Each row was made from one small tree. The marks that hang from a mark follow it in brackets, in alphabetical order. Every link used is in the known rows. Write each row's tree.
(in the rows, 128 means zero)
Known rows:
renip[timos[vari]]: [119 145 122 103 138 125 137 184 114 127 150 131 137 160 143  97 139 123
  89 120 141 124 132]
pugim[lubuf[geke]]: [124 172 111 130 110 177 151 172 111  64 189 128 144 176 136 124 110 140
  83 122 119  85 128]
renip[timos[lubuf]]: [145 178 120 104 122 116 121 167 107  78 155 128 145 172 113 109 152 137
 106 126 141 145 130]
pugim[timos]: [123 133  89 106 112 165 130 169 106 117 189 129 147 158 135 125 150 138
  96 117 137 145 127]
lubuf[timos[pugim]]: [174 104 109 116 126  97 134 159 101 103 169 128 142 197 126 144 144 165
 117 122 153  95 132]
geke[lubuf]: [129 138  73 102 116 131 156 175 109  80 192 134 129 184 116 113 152 123
 100 120 133  77 126]
timos[pugim]: [155 111 117 107 127  92 159 171 101 105 178 131 139 177 144 124 129 132
 107 125 147 114 126]
vari[timos[bope lubuf movubi pugim renip]]: [159 159 141  99 133 108 136 170  98  34  84 116 134 174 117 133 189 122
 111 156 161 142 128]
renip[timos[lubuf pugim]]: [162 162 139 110 128  81 121 168 100  68 149 130 144 181 123 112 147 141
 115 130 151 139 127]
bope[timos[pugim[lubuf] renip vari]]: [143 161 156 131 136 185 142 189 110  28 124 136 123 162 128  96 130 127
  70 121 153 112 130]
vari[timos[movubi pugim renip]]: [153 133 147 118 144 123 136 171 102  71 119 116 133 176 128 125 139 162
  98 145 163 136 131]
renip[timos[bope]]: [154 137 108  91 118 112 135 164 104 139 138 123 143 161 140 115 194  94
  97 121 148 123 127]
lubuf[geke timos[bope movubi pugim renip vari]]: [167 124 137 119 144 111 141 184 113 100  81 117 135 174 161 133 174  97
 104 147 145  60 130]
vari[timos[lubuf]]: [124 171 101  94 123 133 139 163 101  54 169 128 138 186 102 137 133 157
 103 134 138 145 137]
vari[timos[movubi pugim]]: [134 131 125 104 140 105 143 169  98  87 147 123 137 188 130 128 129 171
 101 142 155 135 126]
timos[bope movubi pugim]: [153 113 114  94 128  87 163 173 101 110 129 126 140 172 151 122 183 100
 108 138 152 117 113]
geke[lubuf timos[bope renip vari]]: [137 134  46  85 122 125 143 185 115  86 127 134 120 166 136 120 199  74
 101 120 145  42 127]
movubi[timos]: [135 145 101 107 139 125 129 162 110  86 177 127 155 178 121 129 126 166
  97 116 147 121 139]
ruvor[lubuf[geke pugim timos[bope movubi renip vari]]]: [154 163 110 115 140 118 135 189 107  49 100 104 125 171 137 112 172  95
 114 125 141  33 133]
renip[timos[bope movubi vari]]: [118 145 119  90 139 121 142 186 115 137 100 128 139 155 151  92 191  88
  91 135 146 127 119]
movubi[timos[bope lubuf[geke pugim] renip vari]]: [150 179 102 126 139  91 136 189 111  19 119 124 145 157 151 127 146 111
 113 124 135  69 149]
renip[timos[lubuf movubi pugim vari]]: [127 172 149 109 149  87 129 191 110  64 111 134 140 173 132  90 145 135
 111 144 149 141 118]
timos[lubuf pugim renip vari]: [144 144 144 114 140 106 156 193 110  42 122 133 131 164 134 113 134 115
 112 136 144 124 131]
ruvor[lubuf]: [126 157 112  79 128 136 149 173 102  77 182 116 131 177 106 105 133 117
 100 117 139 119 124]

Write each row's tree:
[122 142  82  99 128 124 143 183 106  63 117 139 136 179 145 121 173 126
 106 130 152  78 108] => geke[timos[bope movubi pugim[lubuf] vari]]
[190 116  54 131 107 105 136 167 102  50 140 123 126 184 117 134 208 116
 127 109 149  21 140] => geke[lubuf[pugim timos[bope renip]]]
[161 120 148 124 140 113 150 178 107  83 124 120 135 167 143 114 144 133
 103 140 158 120 121] => timos[movubi pugim renip]
[157 142 144 141 120 158 145 175 104  35 145 127 136 172 123 119 132 154
  98 123 150 107 128] => timos[pugim[lubuf] renip]
[152 124  25 108 118  89 146 189 105  59 141 135 117 167 147 119 190  89
 120 107 147  13 132] => geke[lubuf[pugim] timos[bope renip vari]]
[152 147 103  89 138  85 135 185 109  52  81 132 133 167 146 125 192  94
 120 146 158 100 115] => geke[timos[bope lubuf movubi pugim renip vari]]
[142 159  83 118 117  94 143 167  94  28 184 129 135 186 113 135 126 172
 122 122 140 122 143] => vari[timos[lubuf[pugim]]]
[157 152 129 117 111 127 127 167  98  75 129 128 143 173 129 111 179 128
  99 120 154 109 122] => renip[timos[bope pugim[lubuf]]]
[113 175 101 107 117 164 120 173 109  60 156 129 151 164 116 116 164 147
 107 137 136 165 116] => pugim[timos[lubuf movubi]]
[146 177  96 115 120  72 141 189 105  75 134 129 137 160 162 109 159  87
 114 125 126  78 137] => renip[timos[bope lubuf[geke pugim] vari]]
[123 162 141 114 135 133 135 188 107  69  91 133 139 166 140  90 180 122
  95 134 152 111 113] => renip[timos[bope movubi pugim[lubuf] vari]]
[148 174 108 129 116 152 116 184  99  49 177 104 133 152 136 109 127 124
 105 108 135  84 138] => ruvor[lubuf[geke pugim[timos[renip]]]]
[155 179 134 130 119 163 135 171 103  49 176 131 135 182 137 115 112 135
  69 124 138  89 129] => bope[timos[pugim[lubuf[geke]]]]
[120 171 137 111 144  94 158 196 112  59 136 134 138 177 153 111 112 112
 106 152 127 104 119] => timos[lubuf[geke] movubi pugim vari]
[165 147  86 101 122 123 129 168 112 115 118 114 138 164 166 140 183  87
  95 139 143  67 122] => lubuf[geke[timos[bope movubi renip]]]
[118 138  65 123 120 143 140 201 109  53 115 129 126 144 144  95 208  98
 109 121 142  68 123] => geke[lubuf[pugim[timos[bope movubi renip vari]]]]
[126 138 146 111 152  91 136 190 110 114 119 130 138 168 152  89 141 136
  98 136 153 124 119] => renip[timos[movubi pugim vari]]
[135 188 170 143 147 184 137 196 116  27 107 128 127 164 148  93 117 122
  61 140 143  89 125] => bope[timos[movubi pugim[lubuf[geke]] renip vari]]
[156 163 122 102 123  81 156 175 102  67 124 125 143 179 150 128 167  88
 112 154 135 101 116] => timos[bope lubuf[geke] movubi pugim]
[138 120  82  97 136  97 146 184 110  77 112 135 129 195 123 116 201 110
 117 135 149  45 118] => geke[lubuf[timos[bope movubi pugim vari]]]
[109 151 129 106 148 128 136 187 117 121 125 129 139 161 143  87 146 133
  89 132 143 131 122] => renip[timos[movubi vari]]
